What can hang from each mark
z_670: z_366
z_933: z_468 z_670
z_480: z_49 z_683 z_801
z_683: z_315 z_468 z_480
z_366: z_670
z_468: z_366 z_933
z_226: z_315
z_315: z_226 z_683

Every row comes from one small tree of marks. Brackets hold a mark, then the marks that hang from it, in the order of their numbers. Every link used is in the known rows. Which tree was each row made from?
(in the rows, 128 means zero)
Known rows
{z_933 {z_468 z_366}}: [107  99 111 149 139 130 106  94 124 152 101 111 134 129 196 119 135 112
 139 161 143 148 128 140 100]
{z_226 {z_315 {z_683 {z_480 z_801}}}}: [111 151 157 133 109 109 128  67 107 125 141  97  96  97 164 109  87 110
 113 168 147 136 123 169  99]
{z_933 z_468}: [107 118 132 132 109 135 119  98 122 142  99 133 117 110 149 115 142 111
 128 162 133 141 138 145 114]
{z_480 z_49 z_801}: [135 113 177 157 107 126 124  99 127  77 118 134 113 137 130 139 116 122
 127 149 147 131 115 137 133]
{z_315 z_226 {z_683 {z_468 z_933} z_480}}: [156 196 140 197  49 104  80  83 107 129 137 107 149 118 182 118  92 108
 126 157 140 175 114 179 162]
{z_468 {z_933 z_670}}: [128 151 151 160  53 137 106  98 149 119 114 146 115 173 148 128 132 123
 107 122 148 167 134 142 163]
{z_933 {z_468 z_366} z_670}: [ 82 105 113 182 136 132 109  85 141 153  92 110 128 159 195 110 131 118
 136 149 145 157 124 139 114]
{z_683 {z_468 z_933} {z_480 z_801}}: [171 150 165 141  40 114  86  78 112  24 133  98  97 130 137 131 100  99
 128 168 145 155 126 166 132]
{z_480 z_49 {z_683 z_315} z_801}: [167 111 167 185 108 100 127 114 108 117 133 146 127 145 131 117 109 122
  98 154 153 117 108  83 140]
{z_315 z_226}: [132 129 115 191 106 123 115 112 130 135 123 122 135 124 171 125 131 117
 121 145 142 148 118 164 144]
{z_468 {z_366 z_670}}: [158  90 117 160 150 116  97  89 141 150 108 129 119 105 183 138 119 106
 142 106 154 144 149 136  69]
{z_315 z_226 {z_683 z_480}}: [118 163 126 200 106 105 118  72 130 164 134 100 161  91 174 126 116 114
 124 153 139 153 113 176 131]
{z_226 z_315}: [141 117 128 110 113 139 120 107 116 142 114 128  69 127 164 105 110 122
 112 158 148 139 147 143 136]
{z_315 z_226 {z_683 z_468 z_480}}: [155 166 126 204 106 104  94  85 110 143 129  92 149 100 174 114  96 110
 134 168 137 153 115 185 144]
{z_480 z_49 {z_683 {z_468 z_366}} z_801}: [177  95 142 193 139 111  94 110 106 105 133 138 162 168 183 132  94 118
 130 167 159 124 100  98 147]
{z_933 z_468 z_670}: [ 80 122 132 164 107 136 123  90 138 142  87 129 114 140 150 104 140 118
 123 151 135 152 132 141 124]
{z_226 {z_315 z_683}}: [133 149 137 127 123 130 118 106 114 200 126 136 109 120 178 103 102 120
 111 153 145 138 140 156 132]
{z_226 {z_315 {z_683 z_480}}}: [127 147 139 120 114 120 123  66 115 171 123 104  95  91 169 108  95 121
 111 164 145 146 138 157 125]
{z_226 {z_315 {z_683 {z_468 z_933} z_480}}}: [167 182 154 116  55 120  84  78  90 133 129 111  84 118 177 100  71 114
 117 172 148 166 139 160 159]
{z_933 {z_670 z_366}}: [126 111 138 167 110 127 117 155 155 142 102 147 115 172 136 153 152 126
 126 138 118 154 146 149 122]
{z_683 {z_468 z_366 {z_933 z_670}} z_480}: [163 136 133 176  73 119  74  66 132  81 112  84 107 171 187 128  98 120
 135 154 157 182 128 148 161]
{z_315 z_683}: [144 145 144 154 122 127 114 104 138 190 128 139 162 120 153 130 133 116
 124 143 140 134 132 158 128]
{z_683 {z_315 z_226} {z_468 z_933} z_480}: [201 165 135 193  37 101  80  98  99  76 124  77  81 126 163 103  89 109
 121 170 148 174 123 158 168]
{z_468 z_366 {z_933 z_670}}: [129 132 129 180  84 132  94  93 154 129 118 122 132 191 194 135 126 124
 122 124 156 176 125 138 151]
{z_480 z_49 {z_683 z_468}}: [189 111 143 161 113 125 100 112 108 138 116 167 143 146 139 126 110 127
 114 165 150 129 125  89 182]
{z_683 z_315 {z_468 z_933} z_480}: [222 149 154 142  42 111  78  92 104  73 115  86  69 126 136 115  98 111
 121 171 152 161 144 142 156]

Which tree is each row?
[172 130 117 150 148 124  82 114  94 190 125 108 114 150 226  97  77 116
 138 170 154 146 133 161 133]  {z_226 {z_315 {z_683 {z_468 z_366}}}}
[172 114 161 175 110 111 106 114 103  93 131 159 147 149 137 125 102 115
 116 167 149 120 109 101 159]  {z_480 z_49 {z_683 z_468} z_801}
[174 149 149 162  54 116  88 120 105  90 149 164 156 162 153 123 114  98
 103 158 147 135 118 122 146]  {z_480 {z_683 {z_468 z_933}} z_801}
[210 111 164 189 104  99 101 125  90  98 130 139 119 154 130 107  91 115
 112 172 153 115 112  92 156]  {z_480 z_49 {z_683 z_315 z_468} z_801}
[204 114 101 222 122  92  78  93 103 104 121  39  97 131 204 103  87 112
 143 177 156 157 118 160 137]  {z_683 {z_315 z_226} {z_468 z_366} z_480}
[224 117 140 151 100 109  91  92 108  90 110  72  70 111 126 109 100 115
 133 183 149 138 146 147 138]  {z_683 z_315 z_468 z_480}
[208 117 139 186 107  99  99 134  96 109 141 129 127 148 137  99 107  99
 109 171 148 112 121 116 127]  {z_480 {z_683 z_315 z_468} z_801}
[226 131 115 181  84 104  69 130  98 150 136 128 139 180 195 110 104 110
 112 159 162 149 127  95 161]  {z_480 {z_683 z_315 {z_468 z_366 z_933}}}
[157 161 151 209 104 104  99  75 103 131 118 101 140 107 168 120  78 125
 137 167 143 157 105 160 173]  {z_315 z_226 {z_683 z_468 {z_480 z_49}}}
[162 163 123 212 113 116  88 123 111 174 132 122 165 130 184 111 105 110
 134 158 138 146 114 185 151]  {z_315 z_226 {z_683 z_468}}
[124 144 165 124 113 118 126  57 107 155 114 115  84  97 161 113  78 136
 114 164 151 151 130 132 154]  {z_226 {z_315 {z_683 {z_480 z_49}}}}
[188 155 137 172 100 106  58 100 118 171 123 144 149 125 206 127  88  97
 146 106 153 166 142 151  96]  {z_315 {z_683 {z_468 {z_366 z_670} z_933}}}
[189 134 119 238 101  89  99 142  85 113 148 121 140 148 169  91 101  99
 108 171 148 124 100 132 139]  {z_480 {z_683 {z_315 z_226} z_468} z_801}
[ 99 161 169 216 101  97 127  64 115 108 139 100 153 102 164 134  89 121
 125 153 145 150  86 166 132]  {z_315 z_226 {z_683 {z_480 z_49 z_801}}}
[162 132 121 199  96  98 116  84 118 112 121  70  92 103 155 111 113 117
 118 163 145 151 124 155 136]  {z_683 {z_315 z_226} z_480}
[134 113 181 151  99 114 130  58 127  47 118 102 100 107 123 148 109 121
 127 161 149 137 117 137 127]  {z_683 {z_480 z_49 z_801}}
[128 144 153 160  54 128 104 154 151 128 110 165 113 188 145 156 148 123
 118 128 121 175 145 146 139]  {z_468 {z_933 {z_670 z_366}}}
[165 114 184 163  94  99 127  72 116  50 116  82  69 111 116 127  97 121
 123 165 153 135 118 127 124]  {z_683 z_315 {z_480 z_49 z_801}}
[186 113 161 141  99 123 101  69 115  73  98 101  88 111 126 134  96 128
 139 175 148 146 134 132 169]  {z_683 z_468 {z_480 z_49}}
[179 125 150 177 138 111  88  63 117 140 116  89 144 125 184 136  81 129
 151 172 155 152 117 141 152]  {z_315 {z_683 {z_468 z_366} {z_480 z_49}}}
[114 160 152 205 104 106 123  62 122 151 123 108 152  96 165 132  97 131
 125 149 143 159 103 152 158]  {z_315 z_226 {z_683 {z_480 z_49}}}
[206 132 117 209 101 108  87 139  98 121 118  92  96 137 166  93 100 110
 129 167 145 144 126 163 156]  {z_683 {z_315 z_226} z_468}
[205 163 131 200  43 111  75 137  96 106 124 109  95 158 175  99 100 108
 120 157 145 166 124 159 173]  {z_683 {z_315 z_226} {z_468 z_933}}
